What can hang from each mark
q_225: q_606 q_830
q_401: q_51 q_830
q_860: q_567 q_830
q_51: q_176
q_579: q_830
q_830: q_401 q_860
q_925: q_241
q_557: q_241 q_401
q_606: q_176
q_241: q_557 q_925
q_176: q_51 q_606

Every row comes from one small tree of marks. The marks that hang from a mark follow it in brackets, in the order of their numbers. Every link used is in the known rows. Which tree was each row made from?
Known rows
q_557{q_241 q_401{q_51{q_176} q_830{q_860}}}: [ 2.75 -0.06  5.41 -2.72  1.89  2.36 -1.06 -0.32 -2.15 -2.56 -0.20 -3.06
 -1.42 -2.39 -2.58 -2.85  5.62 -2.84  2.88  2.12  4.07 -1.10 -0.13  0.20]
q_830{q_401{q_51} q_860}: [ 2.22  0.69  4.38 -3.74  1.25 -1.09 -1.87 -1.34 -0.56 -0.81  1.37 -1.17
 -1.54  2.69 -3.35 -2.17  0.76  0.21 -0.36 -1.13  2.05  0.38 -0.69 -1.00]
q_557{q_241{q_925} q_401{q_51{q_176} q_830}}: [ 2.99 -1.41  3.27  0.49 -1.34  0.33 -2.72  1.06 -0.33 -2.66  0.02 -2.66
  0.29 -4.69 -1.14 -0.73  4.15  0.64  2.13  3.18  2.06 -3.81  1.24  1.73]
q_225{q_606{q_176} q_830}: [ 1.07 -0.13 -4.16  3.85 -1.62  1.04 -0.12  0.77 -2.92  2.29 -1.56 -1.64
  4.09  2.38  1.31 -0.34  0.93  1.49  4.00  1.52 -2.27  1.99 -1.54  2.48]
q_51{q_176{q_606}}: [-1.13  0.49  0.21  1.36 -0.28  0.57  0.54  0.07 -1.09 -1.09 -1.32 -3.38
  2.01  0.96  0.88 -1.48  1.95  0.64  1.61  3.09 -1.79  0.34 -0.98  0.49]
q_925{q_241{q_557}}: [ 2.23 -1.93 -0.37  0.51 -1.96 -0.93  1.55  0.72  1.70 -0.39 -0.97  1.50
 -0.27 -1.65 -0.60  2.26  0.82 -0.01  1.39  2.88  0.42 -2.27  0.01 -1.17]
q_401{q_830{q_860}}: [ 1.18  0.82  3.16 -0.22  1.10  0.12 -0.78 -1.10 -3.35  1.17  0.72 -0.62
  0.01  1.40 -1.55 -0.65  1.16 -0.78  2.23  0.14  1.71  0.14 -0.74 -0.56]
q_401{q_51{q_176} q_830}: [ 1.34  0.68  3.47 -1.08  0.27  1.22 -1.92  1.07 -2.52 -0.73  1.08 -1.92
  0.89 -0.40 -2.44 -2.82  2.41 -0.20  2.59  1.82  1.30 -1.10 -1.41  0.25]
q_860{q_567 q_830{q_401{q_51{q_176}}}}: [ 1.35  1.12  5.12  1.51 -0.83 -0.55 -3.89  1.02 -3.22 -3.95  0.56 -1.71
  0.19  1.95 -2.20 -2.46  3.70  1.17  0.24  0.70  1.07 -2.68 -0.51  0.95]
q_925{q_241{q_557{q_401{q_830}}}}: [ 4.33 -3.06 -0.28  0.85 -3.75 -0.33 -0.75 -0.58  0.44 -0.49 -2.22  0.03
 -0.99 -1.33 -3.31  0.99  2.30 -0.52  1.93  2.79  3.29 -3.03  1.23  0.65]
q_579{q_830}: [ 0.34  0.13 -1.17  2.71 -1.32 -0.62 -0.75 -0.73 -0.26  1.17  0.21 -0.27
  0.67  1.06 -0.21 -1.12  0.97  0.29  1.42 -0.04 -0.67 -1.59 -0.27  1.38]
q_225{q_606 q_830{q_860}}: [ 0.70 -0.63 -3.12  1.74 -0.40  0.76  0.17 -0.06 -2.53  2.52 -0.83 -1.04
  2.31  1.37  0.83  1.08  0.33  0.29  3.41 -1.51 -1.55  2.42 -0.75  0.47]
q_241{q_557 q_925}: [ 1.93 -0.88 -0.23  3.03 -2.88 -4.19 -0.86 -0.29  0.96 -0.13  0.63  0.87
  0.05 -2.59 -0.91  2.93  0.66  3.20  0.82  1.19 -1.61 -3.35  1.30  0.21]
q_241{q_557{q_401{q_51 q_830{q_860{q_567}}}} q_925}: [ 3.94 -0.41  6.67  1.10 -0.99 -3.24 -4.77 -2.87 -4.31 -0.24  0.82  0.02
 -2.00 -0.51 -6.15  0.43  3.69  1.05  0.23  1.05  2.51 -4.04  3.65 -0.12]
q_579{q_830{q_401 q_860{q_567}}}: [ 1.35  0.41  3.42  1.86 -0.14 -0.97 -2.71 -2.48 -2.92  0.32  0.34 -1.22
 -0.69  3.91 -1.61 -2.58  1.76 -1.16 -0.09  0.38  0.70 -1.79  0.39  0.78]
q_401{q_51{q_176{q_606}} q_830{q_860{q_567}}}: [ 0.02  1.73  7.59 -0.08  2.82  0.92 -2.61 -0.97 -7.03 -0.36  0.20 -3.24
  1.58  3.10 -2.61 -3.56  3.57 -0.16  1.75  3.35  0.91 -0.33  0.04 -0.67]
q_579{q_830{q_401{q_51{q_176}} q_860}}: [ 2.06  1.45  4.06 -0.81 -0.35 -0.42 -1.72 -1.44 -1.13 -0.88  1.65 -3.11
 -0.66  2.66 -2.93 -4.35  3.78 -1.14  2.68  0.86  0.43 -1.54 -2.45  0.27]
q_176{q_51 q_606}: [ 0.15  1.17 -0.16  0.50  0.97 -0.31 -0.25  0.92 -0.94 -0.09 -0.86 -1.72
  1.59  4.55 -1.17 -1.37  1.11  4.26  0.91 -1.77  0.44  0.41 -0.75  1.33]
q_557{q_401{q_51{q_176} q_830{q_860{q_567}}}}: [ 1.53  1.14  7.55 -1.70  1.67  2.29 -3.04 -1.95 -5.54 -1.40  0.27 -2.49
 -1.85  1.10 -4.69 -3.53  5.12 -3.68  1.03  1.87  3.23 -1.09  0.83 -0.38]
q_225{q_830{q_401{q_51} q_860{q_567}}}: [ 2.07  0.09  4.23 -1.15  0.99  0.15 -3.23 -1.32 -2.64 -0.26  0.74 -0.40
 -0.24  2.63 -2.82 -1.77  0.99  0.27 -0.54 -1.36  1.35 -0.18  1.80 -0.39]
q_401{q_51}: [ 0.56  0.37  1.98 -2.03  1.03 -0.27 -1.14  0.20 -0.23 -0.20  1.01  0.26
 -0.29  0.33 -1.96 -1.01  0.26  0.76 -0.49 -0.60  0.77 -0.17  0.22 -0.53]
q_225{q_606 q_830}: [ 0.73 -1.82 -5.51  2.73 -1.96  0.78 -0.68  1.20 -1.12  2.03 -1.47 -0.96
  3.32  0.40  1.37  1.05 -0.71  1.71  2.52 -1.09 -1.92  1.64 -0.11  1.93]

Which tree is each row?
[ 3.40  0.14  4.56  1.70 -2.26 -3.31 -2.92 -2.61 -3.05 -1.03 -0.18 -3.84
  0.09 -0.12 -5.18 -0.78  5.41  2.62  3.33  3.15  0.66 -3.08  1.12  0.52] => q_241{q_557{q_401{q_51{q_176{q_606}} q_830{q_860}}} q_925}
[ 2.88 -0.53  2.05  0.77 -3.35 -2.68 -1.89 -0.98  1.07 -2.36  0.45 -1.55
 -1.73 -3.41 -4.01  0.39  4.42  1.08  1.15  2.10 -0.28 -3.89  1.41  0.48] => q_241{q_557{q_401{q_51{q_176}}} q_925}
[ 4.56 -0.40  4.46  0.33 -2.03 -3.77 -3.55 -2.69 -1.98  0.06  1.10 -0.46
 -1.91 -0.99 -6.11  0.75  3.53  1.87  1.82  0.15  2.36 -3.44  2.13 -0.01] => q_241{q_557{q_401{q_51 q_830{q_860}}} q_925}
[ 2.80 -1.65 -0.73  2.62 -4.16 -3.69 -1.58 -1.80  1.67 -0.90 -0.63 -0.15
 -1.56 -2.67 -2.59  2.49  2.07  1.92 -0.05  0.73 -0.19 -3.42  2.64  1.08] => q_241{q_557{q_401} q_925}
[ 1.26  0.07  2.36  3.40 -1.65 -1.62 -3.54  0.19 -2.64 -2.46 -0.52 -0.32
  0.32  2.58 -0.69 -0.38  1.45  2.01 -1.00 -0.60  1.15 -2.23  0.77  1.57] => q_860{q_567 q_830{q_401}}
[ 1.56 -0.93  2.23 -2.45  0.80  2.25 -0.34  0.74  1.22 -3.69 -0.91 -2.52
 -1.45 -3.62 -1.01 -2.17  4.47 -2.10  0.59  2.06  2.35 -1.23  0.65  0.71] => q_557{q_241 q_401{q_51{q_176}}}
[ 1.57  0.70  6.57 -2.89  2.20 -0.62 -3.14 -1.51 -2.88 -1.08  1.11 -0.67
 -1.63  3.19 -3.35 -2.51  0.98 -0.60 -1.98 -0.29  2.18 -0.33  0.86 -1.11] => q_830{q_401{q_51} q_860{q_567}}
[ 3.46 -2.05  2.42  0.30 -1.04 -0.99 -3.53  0.38 -0.02 -1.44  0.00 -1.00
  0.15 -3.69 -1.72  0.32  2.09  2.13  0.48  1.24  3.03 -3.44  2.78  1.93] => q_557{q_241{q_925} q_401{q_51 q_830}}
[ 2.91 -0.17  5.68 -0.58  0.38  0.34 -1.87 -0.26 -1.73 -2.31  0.73 -2.76
 -0.71 -3.74 -1.71 -0.70  5.13 -0.76  2.97  2.87  2.41 -2.99  0.59  0.31] => q_557{q_241{q_925} q_401{q_51{q_176} q_830{q_860}}}
[ 3.35 -1.26  1.25  0.61 -3.13 -3.95 -2.73 -1.60  1.46 -1.13  0.39  0.14
 -1.90 -2.30 -4.54  1.37  2.33  2.72 -0.48  0.05  0.60 -3.58  2.86  0.55] => q_241{q_557{q_401{q_51}} q_925}
[ 3.98 -2.02 -0.05  3.38 -4.68 -3.60 -3.20 -1.61 -0.31 -0.14 -0.58 -0.60
 -0.56 -2.32 -3.60  1.77  2.18  2.59  1.46  1.19  1.23 -4.15  2.52  2.00] => q_241{q_557{q_401{q_830}} q_925}
[ 3.14 -2.77 -0.90  0.05 -3.21 -0.44  0.80 -0.82  2.38 -1.23 -2.24  0.57
 -1.97 -1.70 -2.26  1.74  2.26 -1.13  0.49  2.42  1.84 -2.35  1.39 -0.25] => q_925{q_241{q_557{q_401}}}
[ 2.30 -0.18  7.92  0.20  1.37  0.86 -3.17 -0.43 -4.04 -2.54  0.46 -2.31
 -0.80 -3.21 -1.73 -1.00  5.42 -1.64  1.33  3.81  2.54 -3.69  2.19  0.14] => q_557{q_241{q_925} q_401{q_51{q_176} q_830{q_860{q_567}}}}
[ 1.76  1.24  5.16 -2.29  2.11 -0.11 -1.89 -0.89 -3.57  0.97  1.75 -0.31
 -0.30  1.60 -3.53 -1.72  1.40 -0.04  1.82 -0.59  2.55  0.05 -0.60 -1.06] => q_401{q_51 q_830{q_860}}
[ 1.14  1.16  4.52 -2.39  0.90 -0.61 -1.30 -1.32 -1.63 -1.88  0.13 -4.49
  0.46  3.51 -2.34 -3.70  2.67  0.88  1.22  1.97  0.27  0.69 -1.64 -0.49] => q_830{q_401{q_51{q_176{q_606}}} q_860}
[ 1.09  1.37  7.44 -2.70  1.99  0.83 -2.31 -0.92 -3.23 -2.32  1.19 -2.34
 -1.50  2.21 -2.79 -3.49  3.10 -2.18 -0.32  1.85  1.24 -0.63 -0.68 -1.31] => q_830{q_401{q_51{q_176}} q_860{q_567}}
[ 2.96 -2.40  0.46  2.29 -2.13 -0.82 -2.38  0.23  0.23 -1.21 -1.00 -1.27
  0.45 -3.97  0.27  1.39  1.76  1.50  1.00  1.85  2.23 -3.36  2.49  2.43] => q_557{q_241{q_925} q_401{q_830}}
[ 1.12  1.27  7.31 -1.42  3.12  0.47 -3.16 -1.07 -5.96  0.67  1.45  0.17
 -0.40  2.20 -3.57 -2.11  1.65 -0.87  0.23  0.28  2.65 -0.65  1.04 -1.21] => q_401{q_51 q_830{q_860{q_567}}}
[ 4.25 -1.47  6.40 -1.41 -0.10 -0.02 -2.28 -1.90 -3.53 -0.52 -0.81  0.68
 -2.36  0.54 -5.83 -0.33  3.95 -2.07  0.75  2.68  4.51 -3.00  2.38 -1.47] => q_925{q_241{q_557{q_401{q_51 q_830{q_860{q_567}}}}}}
[ 4.61 -1.56  1.98  1.38 -3.66 -3.81 -4.30 -1.38 -0.57 -0.37  0.42 -0.36
 -0.83 -1.96 -5.55  0.72  2.44  3.28  1.02  0.44  2.07 -4.19  2.77  1.48] => q_241{q_557{q_401{q_51 q_830}} q_925}
[ 2.86 -1.24  2.92  1.26 -0.47 -0.75 -1.58 -1.11 -1.15 -0.84 -0.35 -1.37
 -0.54 -3.09 -0.30  1.45  2.86  0.04  1.81  1.52  2.47 -2.51  1.91  0.92] => q_557{q_241{q_925} q_401{q_830{q_860}}}
[ 1.61 -0.59 -0.32  0.43 -1.85  0.09 -2.25  0.27 -0.01 -1.46 -1.00 -4.21
  2.93  1.96 -1.30 -3.09  1.62  3.21  1.82  1.20 -0.91  0.04 -0.12  1.74] => q_225{q_830{q_401{q_51{q_176{q_606}}}}}
[ 2.41 -2.78 -5.65  2.07 -3.47 -0.10 -2.18  0.91 -0.09  1.07 -1.81 -2.25
  3.11  1.71  0.67 -0.10 -1.26  2.60  1.79 -1.17 -0.97  1.29 -0.41  2.79] => q_225{q_606 q_830{q_401}}
[ 1.58  0.59  2.19 -0.63 -0.24  0.11 -1.43 -1.05 -1.45 -1.10 -0.33 -4.30
  1.90  2.96 -1.90 -3.02  2.63  1.78  2.63  0.88 -0.58  0.80 -0.73  0.30] => q_225{q_830{q_401{q_51{q_176{q_606}}} q_860}}
